What can hang from each mark
k552: k462
k292: k462
k44: k109
k223: k109 k274
k274: k223 k363
k462: k292
k219: k109 k335
k363: k274
k109: k44 k219 k552
k335: k219

Known rows, with every way that one mark hangs from another
k335(k219(k109(k552(k462)))): [-0.51 -1.82 -0.65 -1.41  1.96  0.21  2.99 -1.60  0.00  1.23 -0.73 -1.19
  0.10 -1.48  0.97  0.52  1.22 -0.65 -1.05  0.45  1.39 -3.17 -1.50 -1.69
  0.94 -0.98  0.40  1.11  2.51]
k44(k109(k219(k335) k552)): [ 0.22  0.02  0.41  0.32  0.62 -1.20  0.71 -0.11 -0.62  0.20  0.78 -2.02
 -0.58 -0.91 -1.32  0.10  1.67 -0.46 -0.61  0.45  0.54 -1.43 -2.77 -0.86
  0.84 -3.12 -2.02 -1.03 -0.81]
k109(k44 k552): [-0.14 -0.89 -0.31  0.19 -0.76  1.90  0.53 -0.42 -1.22  1.00  0.36  0.62
  0.95 -1.41  0.46 -1.21  1.36 -2.40 -1.46  0.31 -1.38 -0.64 -0.94 -0.20
 -0.50 -0.72  0.58  0.22 -0.82]
k335(k219(k109(k552(k462(k292))))): [-1.16 -2.67 -0.43 -1.36  1.87  0.29  3.81 -2.13  1.21  1.33 -0.66  0.04
 -0.55 -2.56  0.66  0.75  2.19 -0.78 -1.58  0.02  0.65 -3.42 -1.20 -1.44
  0.43 -0.91  0.08  1.08  1.90]
k363(k274(k223(k109(k219)))): [-1.40  0.46  0.89 -2.27  0.25 -0.51  0.11  1.25  0.17  1.18 -0.63 -1.18
 -1.27  1.73 -1.04  1.18  4.46  0.67  1.35  0.43 -1.37  0.23 -3.88 -0.20
  1.79 -0.40 -1.14 -0.52  1.28]
k363(k274(k223(k109(k44 k219)))): [-1.81 -0.07  1.29 -2.17 -0.55  0.86 -0.09  1.08 -0.23  1.82 -0.64 -0.43
 -0.60  1.05 -0.87 -0.58  5.29 -0.88  0.34  0.63 -2.87  0.57 -3.89 -0.11
  1.17  0.02 -0.45 -1.28  1.16]
k274(k223(k109(k44 k219 k552)) k363): [-0.14 -0.40  1.60 -2.06 -0.80  2.30  1.60  1.13 -0.72  2.01 -0.42 -1.04
 -1.22 -0.84  0.96  0.82  4.76 -1.36  1.49  1.00 -2.51  0.15 -4.28 -0.65
  2.30  0.82  0.88  0.02 -2.20]
k109(k219(k335) k552(k462)): [ 0.24 -0.26 -0.05 -0.84  1.33 -0.62  0.51  0.36 -1.25  0.61  0.59 -1.48
 -0.09 -2.07  0.10  0.10  0.25 -1.48 -1.27 -0.04  1.15 -3.11 -1.62 -1.19
  0.98 -3.08 -0.99 -0.94 -0.85]
k219(k109(k44 k552(k462(k292))) k335): [-0.99 -2.55 -0.75 -1.06  1.17  0.51  2.52 -2.29  0.63  2.31  0.57  1.88
  0.17 -4.65  1.67 -1.34  1.50 -3.32 -4.24 -0.26 -0.14 -1.68 -0.25 -1.04
 -0.67 -0.71 -0.51 -1.87 -0.47]
k219(k109(k44) k335): [-0.98 -0.83 -0.08  0.46  0.37  0.47  0.25 -1.15  0.90  1.26  0.50  0.94
  0.22 -2.37  0.97 -2.19  0.43 -2.06 -3.03 -0.02 -0.15  0.92 -0.07 -0.63
 -0.54  1.11 -0.43 -2.38  0.11]
k109(k552(k462)): [ 0.94 -1.04 -0.90 -1.34  0.97  0.03  1.35 -0.63 -1.58  0.93 -0.03 -0.54
  0.59 -1.04  0.88  0.37  0.24 -1.34 -0.71  0.40  0.84 -2.36 -0.83 -0.92
  0.36 -1.73  0.19  0.50  0.22]
k335(k219): [-0.53 -0.73  1.15  0.60  0.69  0.45  0.26  0.16  0.73 -0.43 -1.21 -0.98
 -0.43  0.24 -0.28  0.26  0.52  0.50  0.51 -0.04  0.26 -1.37 -0.22 -0.28
  0.56 -0.22  0.26  0.82  1.33]
k219(k335): [ 0.08 -0.09  0.50  0.82  0.44 -0.65 -0.80  0.00  0.40 -0.09  0.08  0.25
 -0.23 -1.16  0.48 -0.27 -0.74 -0.51 -1.19 -0.58  0.76 -0.10  0.49 -0.02
  0.01 -0.14 -0.89 -1.22 -0.57]
k335(k219(k109(k44 k552(k462)))): [-0.99 -2.59 -0.32 -1.08  1.26  1.70  2.80 -1.79 -0.20  1.97 -0.83 -0.43
  0.56 -2.17  1.17 -1.21  2.05 -2.20 -2.06  0.81  0.06 -2.84 -1.52 -1.60
  0.19 -0.85  1.06  0.38  2.33]
k552(k462(k292)): [-0.25 -1.28 -0.02 -1.50  0.84 -0.49  1.35 -1.09  0.71  0.61 -0.15  1.02
 -0.17 -1.77  0.47  0.26  0.75 -0.56 -0.91 -0.25 -0.07 -1.59  0.65 -0.45
 -0.36 -0.53 -0.07 -0.52 -0.09]
k292(k462): [-0.33 -0.64 -0.39 -0.33 -0.10 -0.06  0.90  0.24 -0.02  0.02 -0.49  0.10
  1.33 -0.28  0.24  0.61  0.52  0.11 -0.47 -0.08  1.32 -0.12 -1.18 -0.90
  0.47 -1.66 -0.71 -0.19  1.32]
k109(k44 k219(k335) k552(k462)): [-0.31 -1.03  0.22 -0.72  0.57  0.86  0.31  0.04 -1.52  1.18  0.42 -0.93
  0.39 -2.74  0.41 -1.59  1.08 -3.10 -2.30  0.25 -0.25 -2.75 -1.81 -0.97
  0.37 -2.89 -0.33 -1.57 -1.36]
k335(k219(k109(k44 k552(k462(k292))))): [-1.68 -3.25 -0.09 -1.32  1.13  1.70  3.48 -2.31  1.02  1.98 -0.64  0.78
  0.07 -3.39  1.04 -0.83  2.76 -2.31 -2.61  0.25 -0.73 -3.10 -1.25 -1.22
 -0.37 -0.57  0.80  0.16  1.69]
k223(k109(k219(k335) k552)): [-0.26  0.17  0.58  0.41  0.53 -0.07  0.50  0.01 -0.12  0.04 -0.07 -1.95
 -1.97 -0.79  0.15  0.95  1.85 -1.17 -1.05 -0.47  0.75 -2.02 -3.02 -0.46
  1.52 -2.29 -1.22 -0.37 -1.25]
k363(k274): [-0.68  0.07 -0.08 -0.64  0.49 -0.80 -0.74  0.39  0.00  0.91  0.27  0.78
  0.28  0.82 -0.84 -0.02  1.22  0.47 -0.50 -0.05 -0.99 -0.21 -1.04 -0.14
 -0.23  0.10 -0.34 -0.62  1.74]
k223(k109(k44 k219(k335) k552) k274): [-0.73 -0.66  2.24 -0.20  0.29  1.00 -0.10 -0.14 -0.60  0.77 -0.71 -0.68
 -1.29 -1.22 -0.01 -1.30  4.12 -2.03 -2.87  0.52 -1.89 -1.97 -3.75 -0.24
  0.67 -2.08 -0.16 -1.07 -0.82]

Rows
[ 0.59 -0.95 -0.02 -1.32  1.56 -1.75  1.39 -0.65 -1.22  0.91  0.47 -2.33
 -0.38 -1.56 -0.77  0.08  1.57 -0.95 -1.05  0.64  1.07 -2.87 -2.41 -1.56
  0.91 -3.78 -1.52 -1.61 -0.20] | k44(k109(k219(k335) k552(k462)))
[-0.91 -1.69  0.37 -0.76  0.56  0.77  0.91 -0.57 -0.27  1.17  0.56  0.41
 -0.08 -3.92  0.19 -1.19  2.09 -3.17 -2.76 -0.21 -0.70 -3.05 -1.52 -0.76
 -0.20 -2.47 -0.51 -1.64 -1.69] | k109(k44 k219(k335) k552(k462(k292)))
[-1.08  0.10  1.07  0.69 -0.21  0.80 -0.96  0.75  0.19  0.26  0.35 -0.27
 -0.17 -1.54 -0.53 -1.85  0.86 -1.77 -1.49 -0.08 -0.72 -0.31 -0.89 -0.19
  0.04 -1.11 -0.41 -2.23 -1.26] | k109(k44 k219(k335))
[ 0.55 -2.20 -0.57 -1.77  0.92 -1.13  3.00 -2.13 -0.25  1.41  0.06 -0.06
 -0.26 -1.65  0.12  0.71  2.38 -0.71 -1.19  0.49 -0.18 -2.29 -1.06 -0.94
 -0.25 -2.36 -0.74 -0.29  0.27] | k44(k109(k552(k462(k292))))
[-0.24  0.33  0.87  0.13  0.74 -1.88 -0.02  0.12  0.34 -0.03  0.49 -1.89
 -1.09 -0.44 -1.49 -0.36  1.24  0.35 -0.43  0.30  0.45 -0.39 -1.59 -0.80
  0.36 -1.92 -1.94 -2.16 -0.39] | k44(k109(k219(k335)))
[ 0.28 -0.30  2.54 -1.85  0.79 -0.34  0.41 -0.07  0.65  1.41 -1.15  0.06
 -1.88  0.23  1.02  1.08  3.11  1.00 -0.11  1.03 -2.02 -0.16 -2.17 -0.43
  1.20  1.80  1.13 -0.16 -0.35] | k223(k109 k274(k363))
[ 0.26  0.12  2.93 -0.99  1.45 -0.44  0.26  0.64  0.04  1.20 -0.22 -0.98
 -2.44 -1.09  0.45  1.23  3.51 -0.04 -1.07  0.63 -1.14 -1.89 -4.28 -1.08
  2.02 -0.67 -0.09 -0.73 -1.98] | k223(k109(k219(k335) k552) k274(k363))
[-0.53 -0.11  2.19 -2.27 -0.61  1.76  0.92  1.33  0.21  1.78 -0.62 -0.98
 -1.51 -0.35  0.74  0.38  4.33 -0.65  1.60  1.08 -2.62  1.12 -3.21 -0.37
  2.00  1.91  0.85 -1.03 -1.55] | k274(k223(k109(k44 k219)) k363)
[-1.29 -1.72 -0.11  0.38  0.37  2.12  2.23 -1.12  0.30  1.34 -0.41 -0.14
  0.24 -1.67  0.52 -1.14  2.20 -1.81 -1.63  0.41 -0.73 -1.42 -1.84 -0.95
 -0.04 -0.03  0.56  0.69  1.37] | k335(k219(k109(k44 k552)))
[-0.09 -0.53 -0.92  0.33  1.04 -0.48  1.22 -1.23  0.18  0.82  1.03  0.19
  0.01 -2.16  0.91 -0.05  0.08 -1.33 -2.20 -0.43  1.33 -0.46 -1.11 -0.87
  0.41 -0.37 -1.47 -0.62  0.06] | k219(k109(k552) k335)
[-1.03 -1.08  0.26 -3.63  0.30  0.84  1.42  0.43 -1.78  2.82 -0.71 -0.96
 -0.21 -0.08  0.10 -0.08  5.67 -1.88 -0.52  0.99 -2.13 -1.89 -4.63 -0.96
  1.49 -1.67 -0.15 -0.76  1.38] | k363(k274(k223(k109(k44 k219 k552(k462)))))
[-0.17 -0.81  3.00 -1.45  0.10  1.06  0.08 -0.08  0.35  2.07 -1.08  0.80
 -1.50 -0.41  1.17 -0.59  3.90 -0.48 -1.25  1.31 -3.45  0.11 -2.20 -0.43
  0.46  1.97  2.05 -1.01 -0.47] | k223(k109(k44) k274(k363))
[-0.25  0.63  1.82 -2.29  0.10  0.42  1.14  1.52  0.48  1.08 -0.70 -1.62
 -2.12  0.35  0.34  1.98  3.47  0.94  2.74  0.80 -1.25  0.79 -3.25 -0.60
  2.76  1.54  0.27 -0.46 -1.42] | k274(k223(k109(k219)) k363)
[-0.73 -1.16  0.59 -1.92 -0.55  1.34  0.86  0.14 -1.09  2.39 -0.50  0.80
  0.12  0.39  0.46  0.01  4.92 -1.80 -0.73  0.33 -2.44  0.33 -3.54 -0.16
  0.82  0.28 -0.22 -0.17  1.22] | k363(k274(k223(k109(k44 k552))))
[ 1.00 -0.30  1.14 -2.07  0.12  0.76  1.78  0.41 -0.44  1.64 -0.77 -0.32
 -1.27 -0.17  1.79  2.39  3.10 -0.18  1.74  0.50 -0.87  0.59 -2.98 -0.67
  2.37  1.68  0.25  0.99 -1.46] | k274(k223(k109(k552)) k363)
[-0.60 -1.16 -0.60  0.38  0.31  0.91  0.94 -1.14 -0.01  1.56  0.91  0.99
  0.52 -3.00  1.09 -1.59  0.90 -2.70 -3.36 -0.11 -0.21 -0.08 -0.99 -0.79
 -0.31 -0.17 -0.70 -1.40 -0.33] | k219(k109(k44 k552) k335)
[-0.15 -1.47  0.32 -1.39  1.48 -1.82  2.17 -1.13  0.00  0.67  0.55 -0.93
 -1.01 -2.61 -0.86  0.35  2.44 -0.92 -1.54  0.21  0.36 -3.03 -2.01 -1.26
  0.32 -3.59 -1.88 -1.64 -0.89] | k44(k109(k219(k335) k552(k462(k292))))
[-0.23 -1.77 -1.41 -1.89  0.68  1.28  2.45 -1.78 -0.98  2.43  0.30  0.29
  1.17 -2.54  1.49 -1.49  1.46 -2.67 -2.56  0.96 -0.25 -1.47 -1.09 -1.44
 -0.22 -0.60  0.62 -0.50  0.73] | k219(k109(k44 k552(k462)))
[-0.18  0.35  0.19  0.71  0.53 -0.31 -0.17  0.76 -0.54 -0.14  1.01 -1.05
 -0.57 -1.48 -0.48  0.17  0.51 -1.11 -0.80 -0.26  0.57 -1.82 -2.03 -0.38
  0.85 -2.33 -1.31 -0.52 -1.45] | k109(k219(k335) k552)
[-0.81  0.24  1.05 -1.45  0.70 -0.75  0.34  1.08 -0.49  1.23 -0.04 -1.01
 -1.12  0.25 -0.41  1.23  4.28 -0.69 -0.17 -0.24 -0.46 -0.62 -4.45 -0.57
  2.24 -1.61 -2.13 -0.80  0.25] | k363(k274(k223(k109(k219(k335) k552))))
[-1.32 -0.43  0.70 -2.17 -0.68  1.25  0.80  0.94 -1.10  2.10 -0.22 -0.54
 -0.26  0.38 -0.52 -0.07  5.75 -1.56 -0.06  0.65 -2.70 -0.38 -4.90 -0.28
  1.30 -1.01 -0.36 -0.30  0.81] | k363(k274(k223(k109(k44 k219 k552))))
[-0.40 -1.85 -1.00 -1.22  1.81 -0.99  2.72 -2.15  0.96  1.57  0.67  1.14
 -0.30 -3.95  1.25  0.28  0.74 -1.76 -3.15 -0.66  1.14 -2.13 -0.49 -1.34
  0.10 -0.99 -1.37 -1.18 -0.12] | k219(k109(k552(k462(k292))) k335)
[-0.71 -0.23 -0.04  0.04 -0.79  1.93  0.43  0.42 -1.43  0.65  0.75 -0.64
  0.38 -1.15 -0.64 -1.29  1.85 -2.07 -0.75  0.58 -1.46 -1.32 -2.42 -0.16
  0.09 -1.96  0.43 -0.29 -1.26] | k109(k44 k219 k552)
[ 0.46 -0.13  1.62 -2.23  0.11  0.24  1.19  0.61  0.57  1.29 -1.05 -0.30
 -1.53  0.20  1.44  2.11  2.86  0.75  1.88  0.48 -1.09  1.51 -1.90 -0.47
  2.22  2.82  0.46 -0.05 -1.02] | k274(k223(k109) k363)
[ 0.78 -0.52  2.13 -1.52  0.82  0.19  0.94 -0.13 -0.26  1.59 -0.70  0.01
 -1.66 -0.25  1.22  1.52  3.49  0.40 -0.53  1.08 -1.85 -1.18 -3.25 -0.69
  1.41  0.68  1.20  0.68 -0.68] | k223(k109(k552) k274(k363))
[-0.60 -1.04 -0.35 -1.68  0.74 -0.10  2.24 -0.44 -0.38  0.59  0.49 -0.44
 -0.26 -2.19 -0.30  0.71  1.94 -1.13 -0.63  0.09 -0.05 -3.21 -1.79 -0.73
  0.41 -2.84 -0.20  0.21 -0.93] | k109(k219 k552(k462(k292)))
[ 0.14 -2.59  2.23 -3.08  0.95  1.23  2.34 -1.49  0.02  3.07 -1.08  1.61
 -1.13 -2.75  2.05  0.18  4.94 -1.75 -2.56  1.19 -3.36 -2.59 -2.79 -0.86
  0.37  0.39  1.84 -0.62 -1.01] | k223(k109(k44 k552(k462(k292))) k274(k363))
[-0.64 -0.23  0.42  0.82 -0.17  1.27 -0.39  0.69 -0.83  0.60  0.77 -0.35
  0.13 -2.17 -0.17 -1.53  1.28 -2.49 -1.72 -0.15 -0.66 -1.44 -1.99 -0.28
  0.16 -2.03 -0.44 -1.18 -1.83] | k109(k44 k219(k335) k552)
[-0.60 -1.89  0.15 -3.60  1.01 -0.69  2.42 -0.84 -0.16  2.41 -0.87  0.99
 -0.71 -0.56  0.79  1.87  4.82 -0.84 -0.63 -0.11 -1.13 -1.73 -2.86 -0.56
  1.16 -0.83 -1.00  0.09  1.34] | k363(k274(k223(k109(k552(k462(k292))))))
